Each row comes from the steps of one walk. Every step used is in the known rows, and no mark comes twice. Write the walk behind each row, first mark first.
Known rows
defitok -> rorig -> rudel -> voledim: [ -4.0 -74.9 -22.2   3.0 -18.4   3.5  33.1  -6.7  28.5  33.1  11.7  22.0
 -10.3  -3.0  20.6   1.8  -6.0  23.9  -4.5 -39.9 -22.0  32.3  -4.0  16.3]
segafo -> voledim -> defitok -> rorig: [ -5.3  25.0  -8.9 -17.4  18.7 -20.5  20.8  21.0  37.6 -18.8  20.3 -36.5
  -6.0  18.7  31.0  14.2 -30.6   4.1 -26.5 -13.9 -12.2 -27.6 -20.8  21.7]
segafo -> voledim -> defitok -> gatak -> rudel -> rorig: [-39.6  21.1   5.9   8.9  32.9  -7.0 -10.1   3.4  56.8 -29.6  52.1 -40.3
 -43.2   7.5  36.9  -1.2  12.2   3.4 -20.0   9.8  13.6 -25.0   6.8  11.6]
rudel -> rorig -> segafo -> zemok: [-22.1   2.0   8.1 -31.9   7.5  11.0  32.6 -26.7 -11.4  28.8 -25.3  21.9
  23.7 -19.6 -32.3   0.7  15.4 -27.9  -5.3 -46.6 -16.0  61.4  37.8  15.8]
rorig -> segafo -> zemok -> defitok: [-10.2  17.7   9.2 -19.7 -14.4  17.6  30.6 -19.4 -82.7  17.4 -51.0   1.3
  34.2   0.0 -41.7  -8.6 -23.4  -2.3  40.7  -5.8  -2.4  12.8   6.6 -27.5]
rorig -> segafo -> zemok -> defitok -> gatak -> rudel -> voledim: [-40.5 -22.1  18.8   8.3 -11.4  53.0  13.5 -22.8 -71.4  -7.5 -19.3  -5.3
 -26.7  -2.3 -13.4 -15.1  -5.8   5.2  40.6  15.1   9.7  -5.4   5.9 -54.9]
zemok -> defitok -> gatak: [ -2.8 -15.0  17.7  19.4   2.8 -19.7   2.6 -21.7   0.0  24.6  27.6 -13.0
  32.1  35.0  -4.6 -52.1 -25.0  42.6  25.3  20.1  -5.6  -4.0 -31.8 -16.6]
zemok -> defitok -> gatak -> rudel -> rorig: [-34.7 -28.6  20.3  19.3   7.2   5.5 -22.5 -13.8   5.7  29.2  49.7 -15.6
  14.6   6.2   1.2 -24.4  20.1  50.6  -8.5  18.9  -6.6  -4.0   5.4   6.2]
gatak -> rudel -> voledim -> defitok -> valov: [-18.9 -19.6 -48.2  25.8 -25.2  29.1   7.5  10.8  23.0 -40.1  11.7   7.9
 -53.9  -7.1  23.3 -33.7   6.6  39.5 -16.6  -4.6  -1.7 -13.5  -8.4 -37.4]
voledim -> rudel -> rorig: [  1.4   5.6 -32.0   1.7  -3.6  -5.1   1.1   7.1  55.4  33.7   3.6  37.1
  15.2 -22.6 -16.1   4.2  45.0 -19.0 -32.5   3.8  -8.2  12.2  15.6  42.5]
segafo -> voledim -> rudel: [  7.7  37.3 -41.7  45.3  -5.0   5.1   3.4  41.2  38.9 -19.3 -24.1   7.9
   0.2  20.1   6.0  33.1   9.2 -47.1  -5.9   7.9  28.4 -44.9 -32.7 -28.1]
segafo -> voledim -> rudel -> zemok: [ 24.2  40.0   0.5  49.0   3.3   8.1 -20.8  27.2  43.4 -44.6 -21.6  -4.9
 -18.0  17.6  12.2  46.4   5.7 -67.0 -13.4   8.4  25.6 -35.3 -25.3 -17.4]
defitok -> rorig: [  4.3 -20.9 -16.9 -28.7  15.0 -24.6  25.2  20.3  22.4  28.5  33.2  20.8
  37.7  17.4  10.7  -9.5 -18.4  20.7 -48.5 -23.7 -21.8  28.5  -7.1   8.8]
gatak -> rudel -> rorig: [-30.2 -17.7 -32.8   4.7   8.1   4.7 -11.4  10.4  16.8  13.6  25.4  23.4
   0.7   6.6  -1.8   0.1  46.1  13.3 -51.1 -21.4   6.9  15.1  37.5  -4.7]
segafo -> rorig -> rudel -> voledim -> defitok -> valov: [ -8.4  -1.0 -39.2  19.3 -13.5   6.1  24.9 -11.7  28.5  -4.4  11.1  -6.7
 -25.1 -53.9  24.0 -41.1  -6.2  26.8  40.4 -50.8  -2.0  25.2 -22.5  21.8]
defitok -> rorig -> segafo -> voledim: [  2.8  11.4   2.8 -48.9   9.5 -15.2  28.1  27.2   3.5   3.1 -19.2  -1.0
  15.8  21.1  12.4  42.5 -13.6 -23.8 -16.6 -11.7  -5.4   7.4   0.8  -0.5]
gatak -> rudel -> voledim -> defitok: [-16.8 -11.9 -52.6  16.8 -11.5  22.7   2.6   5.6  -1.1 -33.9   9.6  10.1
 -64.2   5.5  11.5 -32.4  25.9  21.5 -22.3  -5.6  15.7 -26.5  17.3 -32.2]
rorig -> rudel -> zemok -> defitok -> valov: [ 26.4 -40.0  28.9  42.3 -33.7   8.4 -25.7 -38.1   4.8   8.3 -13.9  -7.0
  18.7  -7.4  -2.8   7.8 -30.7  24.8  43.7 -19.1 -12.4  28.3 -21.9   6.4]
zemok -> defitok -> gatak -> rudel: [-25.6 -13.2   2.3  26.6   3.4  -0.4 -20.5   0.4 -25.1   7.7  40.1  -9.7
   9.4  23.9   2.2 -35.8  -0.7  48.6  11.7  35.1  18.1 -26.9  -8.5 -37.4]
segafo -> zemok: [-19.9   5.5 -23.5  15.0   7.6  21.3  36.9  -3.9 -15.2   5.3   0.7  15.6
  34.4  13.3  -8.9 -36.4 -33.2  -5.9  -1.1 -39.7   4.3  27.8 -13.3 -36.2]
voledim -> rudel -> rorig -> segafo -> zemok -> defitok: [ -9.2  17.9   6.7 -12.7 -11.2  27.7   9.4 -19.4 -22.1  46.1 -40.6  12.8
  27.4 -51.5 -43.2  27.3  30.2 -27.5  11.5  10.4 -20.4   5.7  22.7  44.6]
segafo -> rorig -> rudel: [ -8.0  12.8 -42.4  10.4  11.5 -18.3  15.1   5.4  -5.6  21.7  12.9  15.1
  22.9 -20.8   0.4 -26.6  13.2  -2.3  23.1 -44.5  29.1  29.0   2.8   9.5]
defitok -> rorig -> segafo: [  8.7  -4.8  -4.2 -71.6   9.4 -29.3  30.7  18.1 -12.5  26.0  -7.3  24.3
  30.3   3.6  -1.3   1.3  -8.8  -1.7 -22.5  -8.5 -24.0  34.2  19.5  15.5]
gatak -> rudel: [-20.8  -1.9 -50.3  14.7   2.5  -0.6 -10.0  29.1 -14.3  -7.1  16.4  27.9
  -2.4  29.0   1.4 -18.1  22.8  11.4 -30.6  -0.5  32.0 -10.1  18.5 -49.5]

Write each row's walk
[ 31.8  41.7  30.7  15.1 -29.8  17.0 -17.6  13.7  -5.2 -37.0 -69.8 -15.4
   1.4  -4.4  -7.8  64.5 -14.9 -43.2  33.1  26.5   0.7 -26.3 -28.5 -14.7]  rorig -> segafo -> voledim -> rudel -> zemok -> defitok -> valov
[  9.9  14.3 -13.9 -36.0  -5.0 -11.1   1.6   5.1  22.6  30.0 -35.7  40.6
   9.9 -35.2 -29.2  16.1  54.5 -49.9 -19.7  14.1  -9.1  18.2  40.6  45.3]  voledim -> rudel -> rorig -> segafo
[ 17.0 -14.3 -10.7 -49.8  -5.4  -5.0  35.2 -10.8   6.1  -3.3 -14.0   4.3
 -41.2 -12.6   0.7 -20.5   1.9   9.4  -9.8 -14.4 -34.1  13.4  12.5  26.0]  rudel -> voledim -> defitok -> rorig -> segafo
[-27.4 -40.9 -19.6  33.9   5.5  19.2   1.8   7.9  26.5 -18.4  43.9  18.3
 -53.4  21.0  28.9 -49.5  14.4  19.2 -12.2   8.9  23.1  -3.3   0.0 -59.0]  defitok -> gatak -> rudel -> voledim
[ 14.6  14.5  15.8  29.1   7.6  -3.5 -21.6 -19.3 -26.8  11.2   1.5 -21.6
  25.5 -25.9 -13.7   1.8   7.0  -0.7  33.2 -39.9  16.0  19.6 -12.3  25.2]  segafo -> rorig -> rudel -> zemok -> defitok
[  6.7  36.7 -15.2  -7.2  -4.7 -18.1  16.0  20.3 -17.3 -25.1 -58.4  -2.5
  -2.7  44.6  -9.0  16.8  -2.1 -48.2  15.4  -9.5  26.0  -8.9   0.1 -41.3]  rorig -> segafo -> voledim
[  9.9  -9.9  13.9 -51.9  -6.1 -19.1  15.8   1.9 -49.6  40.8 -19.9  -3.5
  48.5   6.5 -22.9   7.4 -15.3  28.0   5.6   5.2 -31.2   6.2   0.6  23.3]  zemok -> defitok -> rorig -> segafo
[ 32.5 -13.5  45.5  -0.5   8.7 -10.2 -14.9 -14.5  -8.1   6.6  15.1 -17.6
  37.3  14.2  -9.3  17.0 -24.0  22.9 -18.9 -14.3 -37.3  11.5 -22.5  20.9]  rudel -> zemok -> defitok -> rorig
[  8.1 -37.1 -34.7  22.9 -24.3   0.8  17.8 -39.9  15.7   0.6 -16.7   3.1
 -47.8 -12.4   3.1 -34.5   8.0  13.9  35.3 -26.2   3.1   8.2   8.2  10.5]  rorig -> rudel -> voledim -> defitok
[ -1.0   0.2  -4.9  22.3  10.7   1.3 -35.9  15.0 -10.8 -37.3  11.7  19.6
 -14.7  17.7   3.1   3.5  17.4  -9.1 -33.1  -2.3  27.5   0.2  23.3 -42.7]  gatak -> rudel -> zemok
[ 25.9 -31.8  29.6  37.5 -23.0  -6.5 -28.2 -43.7 -23.0  10.4 -21.0  -9.5
  15.8   3.1 -20.6   8.2 -10.1   7.9  39.9 -17.2   3.4   8.6  -3.3   9.5]  rorig -> rudel -> zemok -> defitok
[ 19.2 -41.2  57.0  33.0  -2.5  -6.4 -31.3 -50.5  -4.9  10.4  19.2 -12.7
   4.0   1.1   4.7 -12.3 -19.2  13.0  47.5   4.2   5.7  16.7  -8.8  12.1]  rorig -> rudel -> zemok -> defitok -> gatak
[ 14.9  53.3 -22.7  -7.1 -10.6  -4.2   8.8  36.1  -4.5 -16.0 -62.9  10.4
 -14.2  10.2 -10.8  40.1  15.7 -70.9  12.8  25.0  28.0 -31.0   3.7 -24.0]  rorig -> segafo -> voledim -> rudel
[  5.7  -4.7  38.5 -28.8   1.3   7.8 -41.3  10.3 -55.9  -7.3  -4.7  -6.2
   6.7  -2.2 -12.4  44.0  11.8   7.1 -21.1  17.7  -7.1  -3.5  28.9  -4.3]  gatak -> rudel -> zemok -> defitok -> rorig -> segafo
[-20.4  45.3   6.1 -33.0  17.6 -21.0 -10.2  18.6 -16.3 -44.8  -4.3 -27.6
 -50.5  13.8  27.8   2.3   4.2 -24.4  14.8  38.4  36.6 -37.4  23.1 -23.8]  rorig -> segafo -> voledim -> defitok -> gatak -> rudel
[ 37.0  10.2  16.8  32.2 -22.3  13.2 -29.5   3.6  26.0  -5.4 -16.6   2.7
  20.5 -22.8  -6.5  18.9 -15.9  -1.0   5.3  26.2 -17.9  -9.7 -37.1   5.6]  voledim -> rudel -> zemok -> defitok -> valov
[ 27.8  56.3  11.2  -3.6  -4.6  -1.3 -11.9  21.7  -0.5 -42.1 -60.6   1.4
 -19.8   4.0  -8.5  57.3  14.8 -88.9  11.1  20.0  30.3 -22.9   3.7 -17.2]  rorig -> segafo -> voledim -> rudel -> zemok
[-25.8   9.5 -10.1 -23.2  29.5 -28.1 -15.8   1.6  16.4 -20.2  61.4  -9.4
 -32.0  -2.7  31.2 -62.4  -2.9  31.7  -9.9  40.0  17.8 -15.5  22.8  -2.8]  voledim -> defitok -> gatak -> rudel
[-11.6  18.8  -9.1 -29.7   0.9  21.0  19.7  -7.8   7.6  33.8 -28.6  34.5
  10.7 -53.3 -28.3  21.7  34.8 -51.9  -6.9   3.0  -8.2  26.3  29.8  36.3]  voledim -> rudel -> rorig -> segafo -> zemok
[-10.6  14.2  27.4 -17.5  35.6 -23.9 -38.0  -9.1  24.7 -43.0  62.6 -14.7
 -43.7  -8.4  34.8 -45.6  -2.8  15.1  -9.0  37.5  16.4 -13.7  21.3   2.4]  voledim -> defitok -> gatak -> rudel -> zemok
[ 37.0  -0.6  59.4 -36.9  -0.3 -14.8 -17.9 -15.4 -37.9   4.3 -15.7 -11.4
  25.1   5.1 -22.3  27.5 -17.6   0.9  -5.3  -2.0 -34.0  18.8  -0.4  23.6]  rudel -> zemok -> defitok -> rorig -> segafo
[ -4.9  -1.0  -5.6  -8.7   8.6 -20.5  17.1   9.3  32.2  -8.4  16.7 -34.6
 -11.0   2.7  36.0  27.3 -22.2   9.6   5.4 -11.2  -2.9 -21.8 -15.2  36.9]  segafo -> voledim -> defitok -> rorig -> rudel
[  2.2 -21.8 -11.9 -45.5  10.9 -36.5  12.4  -8.0  16.6  24.8  32.1  -5.4
   3.5 -26.0  27.0 -15.0 -18.5  35.1  -1.7  -5.7 -22.7  15.2  15.1  65.3]  voledim -> defitok -> rorig -> rudel
[  7.0 -23.7 -25.4 -16.5  -4.7  -3.0  38.6  -8.9  33.9  -2.4  16.7  -4.3
 -34.0  -4.2  17.2 -30.0 -11.7  29.7 -23.0 -24.8 -36.6   4.4 -10.8  24.9]  rudel -> voledim -> defitok -> rorig
[ 33.9   6.2  27.8   3.0   1.7   1.9 -25.3  12.9   6.5  15.5   2.9   3.1
  26.3 -22.5  -8.1  39.3  -1.7  -6.7 -21.2  27.2 -26.0 -16.5 -16.3  40.9]  voledim -> rudel -> zemok -> defitok -> rorig
[  6.9  -5.7  10.8  35.8  -0.4  12.8 -47.0   1.3 -44.3 -22.3   6.2  -4.9
   0.1  18.7 -16.3  14.0  12.7  14.7 -13.8   7.7  16.7 -18.8   5.3 -33.2]  gatak -> rudel -> zemok -> defitok
[ 18.0  28.9  40.3  57.0   7.1   9.8 -31.7   9.6  34.3 -31.9   1.7 -30.9
  -8.6  13.4  15.9  35.2 -11.1 -35.3  13.2  42.0  17.7 -51.2 -46.9 -11.2]  segafo -> voledim -> rudel -> zemok -> defitok -> gatak
[-42.5   4.2  25.9 -16.2   7.6  28.4   7.1  -8.0 -79.8   4.2  -3.5  -3.7
   6.5  -6.2 -13.8 -13.2 -11.9   8.2  39.2  30.9  19.8  -0.2  14.6 -41.4]  rorig -> segafo -> zemok -> defitok -> gatak -> rudel
[  3.9 -21.9   5.9  -8.8  -2.3 -11.6  16.3   3.5 -12.6  39.4  15.1  -8.0
  55.3  19.3 -14.0  -1.3 -21.9  50.0 -15.0  -4.5 -38.8  -0.7 -23.2  19.5]  zemok -> defitok -> rorig
